What can hang from each mark
z_703: z_780
z_697: z_434 z_824
z_995: z_780 z_976
z_824: z_259 z_697
z_317: z_730
z_976: z_317 z_995
z_434: z_697 z_730
z_780: z_259 z_697

Known rows, with every way that one mark hangs from another
(z_697 (z_434 z_730) (z_824 z_259)): -0.16, 2.35, -2.10, -0.42, -2.02, 3.81, -0.35, -2.75, 0.41, -1.79, 0.00, 0.58, -0.65, 0.76, -4.30, -0.72, -2.88, -1.40, -0.99, -3.44
(z_976 (z_317 z_730) (z_995 (z_780 z_259 z_697))): -2.33, 2.43, -0.84, -2.73, 0.82, 3.07, -2.13, -1.08, 0.38, -4.07, -4.33, -0.52, -3.46, 1.67, -2.17, 2.12, -1.46, -1.72, -1.51, -1.67
(z_824 z_259 (z_697 z_434)): -1.30, 1.40, -1.91, -2.85, -1.00, 2.58, 2.06, -1.97, -0.35, -3.75, -0.63, 0.36, -2.34, -0.02, -1.86, -0.42, -3.17, -1.23, -1.34, -0.50
(z_703 (z_780 z_259 z_697)): -1.42, 2.19, -1.17, -2.73, 1.07, 2.59, 0.73, -1.60, 0.20, -4.05, 0.13, -0.94, -3.07, 1.58, -1.05, 0.18, -0.06, -1.45, -0.61, 0.10
(z_697 z_824): -0.21, 1.66, -1.73, -1.36, -0.49, 1.53, 0.18, -1.41, 1.05, -1.12, -0.53, -0.87, -0.65, 1.48, -2.52, 0.00, -0.52, 0.72, -0.33, -1.82
(z_824 z_259 z_697): -1.35, 1.49, -1.56, -2.31, 0.45, 1.62, 2.54, -0.95, -0.23, -3.49, -0.64, -0.20, -2.56, -0.32, -0.25, 0.03, -1.76, 0.28, -0.57, -0.35
(z_703 z_780): -1.19, 2.12, -1.76, -2.14, 0.27, 1.88, 0.71, -0.03, 0.96, -2.10, -0.30, -0.39, -0.58, 0.57, -0.41, -0.23, 0.45, -1.30, 0.78, -1.60
(z_976 z_317): -0.81, 1.60, -0.61, -1.67, 1.13, 2.38, -0.24, -0.07, 0.40, -1.43, -3.87, -0.81, -0.58, -0.24, 0.54, -0.23, -0.82, 0.03, 1.00, -1.73
(z_780 z_259 (z_697 (z_434 z_730) z_824)): -0.25, 2.44, -1.67, -1.32, -1.30, 4.24, 0.09, -3.35, 0.96, -3.11, 0.15, -0.72, -2.53, 1.89, -4.30, -0.46, -2.27, -1.56, -1.62, -2.34
(z_976 (z_317 z_730) (z_995 z_780)): -2.18, 2.39, -1.38, -2.12, 0.07, 2.15, -2.15, 0.48, 1.04, -2.07, -4.88, -0.03, -1.05, 0.64, -1.74, 1.71, -0.99, -1.47, 0.03, -3.41
(z_703 (z_780 z_259 (z_697 z_434))): -1.34, 2.04, -1.43, -3.30, -0.31, 3.60, 0.28, -2.68, 0.14, -4.33, 0.23, -0.40, -2.84, 1.88, -2.75, -0.31, -1.42, -3.04, -1.44, -0.04
(z_995 (z_780 z_259) (z_976 (z_317 z_730))): -1.19, 2.15, -2.81, -0.79, 1.13, 2.73, -1.21, 0.76, -2.76, -4.55, -3.61, 1.15, 0.64, 1.72, -0.80, 1.24, -2.28, -0.67, 0.61, -1.92
(z_703 (z_780 (z_697 z_434))): -1.49, 2.11, -2.80, -3.17, -0.78, 2.37, 1.09, -1.37, 1.09, -3.94, 0.28, -0.41, -2.60, 1.21, -2.08, -0.49, -0.21, -3.01, -0.72, -0.78
(z_703 (z_780 (z_697 (z_434 z_730) (z_824 z_259)))): -1.60, 3.19, -3.19, -1.37, -1.64, 3.85, 0.46, -3.22, 0.33, -4.24, 1.16, -0.14, -3.65, 1.06, -4.93, -0.65, -1.29, -3.22, -1.95, -2.47
(z_317 z_730): -0.11, 2.41, -1.76, -0.65, -0.21, 1.00, 0.50, -0.08, 0.70, -1.08, -1.42, 0.34, 0.32, 0.44, 0.90, 0.61, -0.76, -0.16, 1.91, -3.72
(z_995 (z_976 z_317)): -0.66, 1.53, -2.96, -1.37, 1.31, 2.21, 0.28, 1.40, -0.60, -3.81, -3.53, 0.22, 0.48, 0.83, 0.50, -0.66, -0.70, -0.41, 0.71, -1.54
(z_697 (z_434 z_730) z_824): -0.09, 2.43, -2.31, -0.74, -2.20, 3.43, -0.08, -1.76, 1.63, -1.15, -0.41, -0.24, -0.08, 0.93, -3.75, -0.81, -1.80, -1.34, -0.30, -4.07
(z_434 (z_697 z_824)): -0.67, 2.36, -1.35, -2.67, -0.16, 2.40, 0.11, -0.72, 1.04, -0.61, -0.53, -0.82, -2.25, 1.49, -2.37, 0.03, -0.28, 0.40, 0.85, -1.39
(z_824 z_259 (z_697 (z_434 z_730))): -1.24, 2.23, -2.18, -1.78, -1.38, 3.49, 2.19, -1.27, 0.36, -3.42, -0.47, 0.51, -1.91, -0.87, -1.49, -0.79, -2.95, -1.70, -0.51, -2.57
(z_703 (z_780 z_259 (z_697 (z_434 z_730) z_824))): -1.15, 3.07, -2.05, -1.76, -1.33, 4.56, -0.15, -3.42, 0.52, -4.05, 0.70, -0.87, -3.27, 2.04, -4.97, -0.51, -1.41, -3.13, -1.91, -2.25

Rows
-1.25, 2.29, -1.35, -2.40, 0.41, 2.68, 0.16, -3.09, 0.00, -3.98, 0.50, -1.56, -3.94, 2.57, -3.70, 0.27, -0.12, -1.26, -2.01, 0.06  (z_703 (z_780 z_259 (z_697 z_824)))
-0.96, 2.24, -1.09, -2.39, -0.06, 2.78, -0.16, -1.75, -0.13, -1.34, -0.16, -0.10, -2.84, 1.36, -2.93, 0.06, -1.46, 0.42, 0.09, -0.73  (z_434 (z_697 (z_824 z_259)))
-1.43, 1.30, -5.19, -2.07, 0.42, 0.70, 1.85, 1.91, -0.35, -5.32, 0.65, 0.57, -0.62, 1.92, -1.33, 0.65, 0.55, 0.04, -0.43, 0.34  (z_995 (z_780 z_697) z_976)
-2.58, 2.49, -2.52, -3.10, -1.00, 2.69, -1.79, -0.97, 1.18, -3.85, -4.28, -0.09, -3.04, 1.21, -3.26, 1.44, -1.65, -3.18, -1.59, -2.66  (z_976 (z_317 z_730) (z_995 (z_780 (z_697 z_434))))
-2.16, 1.33, 0.29, -3.41, 0.92, 3.76, -2.76, -0.58, 0.65, -2.65, -4.41, -0.64, -1.42, 1.44, -3.12, 1.11, -1.84, -0.99, -1.66, -0.59  (z_976 z_317 (z_995 (z_780 z_259)))
-1.10, 2.24, -2.30, -2.05, -1.55, 3.10, 2.47, -0.20, 1.46, -2.81, -0.80, -0.26, -1.23, -0.79, -0.90, -0.92, -1.83, -1.59, 0.25, -3.27  (z_824 (z_697 (z_434 z_730)))
-1.98, 2.26, -0.16, -2.36, 0.51, 3.31, -3.03, -0.80, 0.15, -2.51, -4.90, -0.02, -1.34, 1.44, -2.34, 1.93, -2.34, -1.62, -0.67, -2.58  (z_976 (z_317 z_730) (z_995 (z_780 z_259)))
-1.50, 2.28, -2.91, -2.46, -1.35, 2.91, 0.24, -4.03, -0.26, -4.50, 0.94, -0.28, -3.96, 2.00, -5.26, -0.23, -1.47, -2.76, -2.72, -0.42  (z_703 (z_780 (z_697 z_434 (z_824 z_259))))
-1.46, 2.47, -3.80, -0.80, 0.94, 2.47, -0.86, -1.12, -2.77, -6.01, -2.62, 0.06, -2.44, 2.86, -3.43, 1.63, -1.59, -0.55, -1.54, -1.10  (z_995 (z_780 z_259 (z_697 z_824)) (z_976 (z_317 z_730)))
-2.00, 1.41, -4.40, -2.11, 1.43, 1.64, 0.84, 1.76, -1.15, -5.69, -2.41, -0.12, -1.46, 1.14, -0.98, 0.51, 0.17, -0.17, -0.40, 0.30  (z_995 (z_780 z_697) (z_976 z_317))
-1.97, 1.52, -4.50, -1.46, 0.81, 2.14, -0.09, -0.79, -2.54, -6.24, -1.71, 0.09, -2.87, 1.97, -4.19, 0.86, -1.11, -0.02, -2.48, 0.81  (z_995 (z_780 (z_697 (z_824 z_259))) (z_976 z_317))
-2.42, 1.61, -0.66, -3.48, 0.58, 3.51, -2.55, -2.49, 0.64, -4.06, -3.50, -1.76, -4.46, 2.62, -5.72, 1.45, -1.21, -0.94, -3.70, 0.26  (z_976 z_317 (z_995 (z_780 z_259 (z_697 z_824))))
-0.22, 1.45, -1.82, -1.60, -1.69, 2.81, -0.55, -3.59, -0.17, -2.04, -0.18, 0.51, -1.10, 1.64, -4.66, -0.34, -3.15, -0.98, -1.84, -1.43  (z_697 z_434 (z_824 z_259))
-2.37, 1.44, -1.03, -3.30, 0.37, 2.57, -2.01, 0.61, 1.51, -2.11, -4.37, -0.66, -1.10, 0.66, -2.50, 0.96, -0.63, -0.94, -0.98, -1.36  (z_976 z_317 (z_995 z_780))
-2.49, 2.14, -1.01, -3.16, -0.55, 5.21, -2.22, -1.22, 1.43, -4.14, -3.71, -0.53, -2.93, 1.18, -4.21, 0.48, -2.36, -3.14, -2.26, -1.83  (z_976 z_317 (z_995 (z_780 z_259 (z_697 (z_434 z_730)))))
-0.37, 2.19, -1.38, -1.60, -0.79, 4.10, 0.54, -1.82, 1.07, -3.19, -0.24, -0.15, -1.61, 0.89, -1.64, -0.63, -2.06, -1.87, -0.33, -2.23  (z_780 z_259 (z_697 (z_434 z_730)))
-1.74, 1.30, -3.06, -2.22, 1.93, 2.85, 0.02, 0.59, -2.07, -6.23, -2.49, -0.03, -1.66, 1.93, -1.57, 0.67, -1.10, -0.20, -1.07, 1.10  (z_995 (z_780 z_259 z_697) (z_976 z_317))
-1.74, 1.42, -2.95, -1.81, -0.13, 1.36, 0.49, -2.09, -0.74, -3.63, 0.92, -0.35, -3.10, 1.64, -4.52, 1.39, -0.80, 0.74, -2.20, 0.65  (z_995 (z_780 (z_697 (z_824 z_259))))
-2.78, 1.44, -2.06, -4.21, -0.60, 3.15, -1.53, -0.71, 1.66, -3.95, -3.71, -0.69, -3.10, 1.25, -4.09, 0.66, -1.25, -2.64, -2.38, -0.59  (z_976 z_317 (z_995 (z_780 (z_697 z_434))))
-2.74, 1.62, -2.15, -3.59, -1.18, 3.61, -2.37, -3.36, 0.32, -4.45, -3.14, -0.60, -4.62, 2.05, -7.25, 0.89, -2.57, -2.48, -4.54, -0.15  (z_976 z_317 (z_995 (z_780 (z_697 z_434 (z_824 z_259)))))
-1.44, 2.32, -4.14, -0.56, 0.77, 1.53, -0.28, 2.05, -1.81, -4.09, -3.47, 1.13, 0.88, 0.94, -0.19, 1.13, -1.03, -0.65, 1.30, -2.73  (z_995 z_780 (z_976 (z_317 z_730)))
-0.47, 2.52, -3.45, -0.26, 0.88, 1.79, 0.03, 1.22, -1.08, -3.65, -4.07, 0.90, 0.48, 0.78, 1.25, 0.05, -1.06, -0.91, 1.64, -3.68  (z_995 (z_976 (z_317 z_730)))
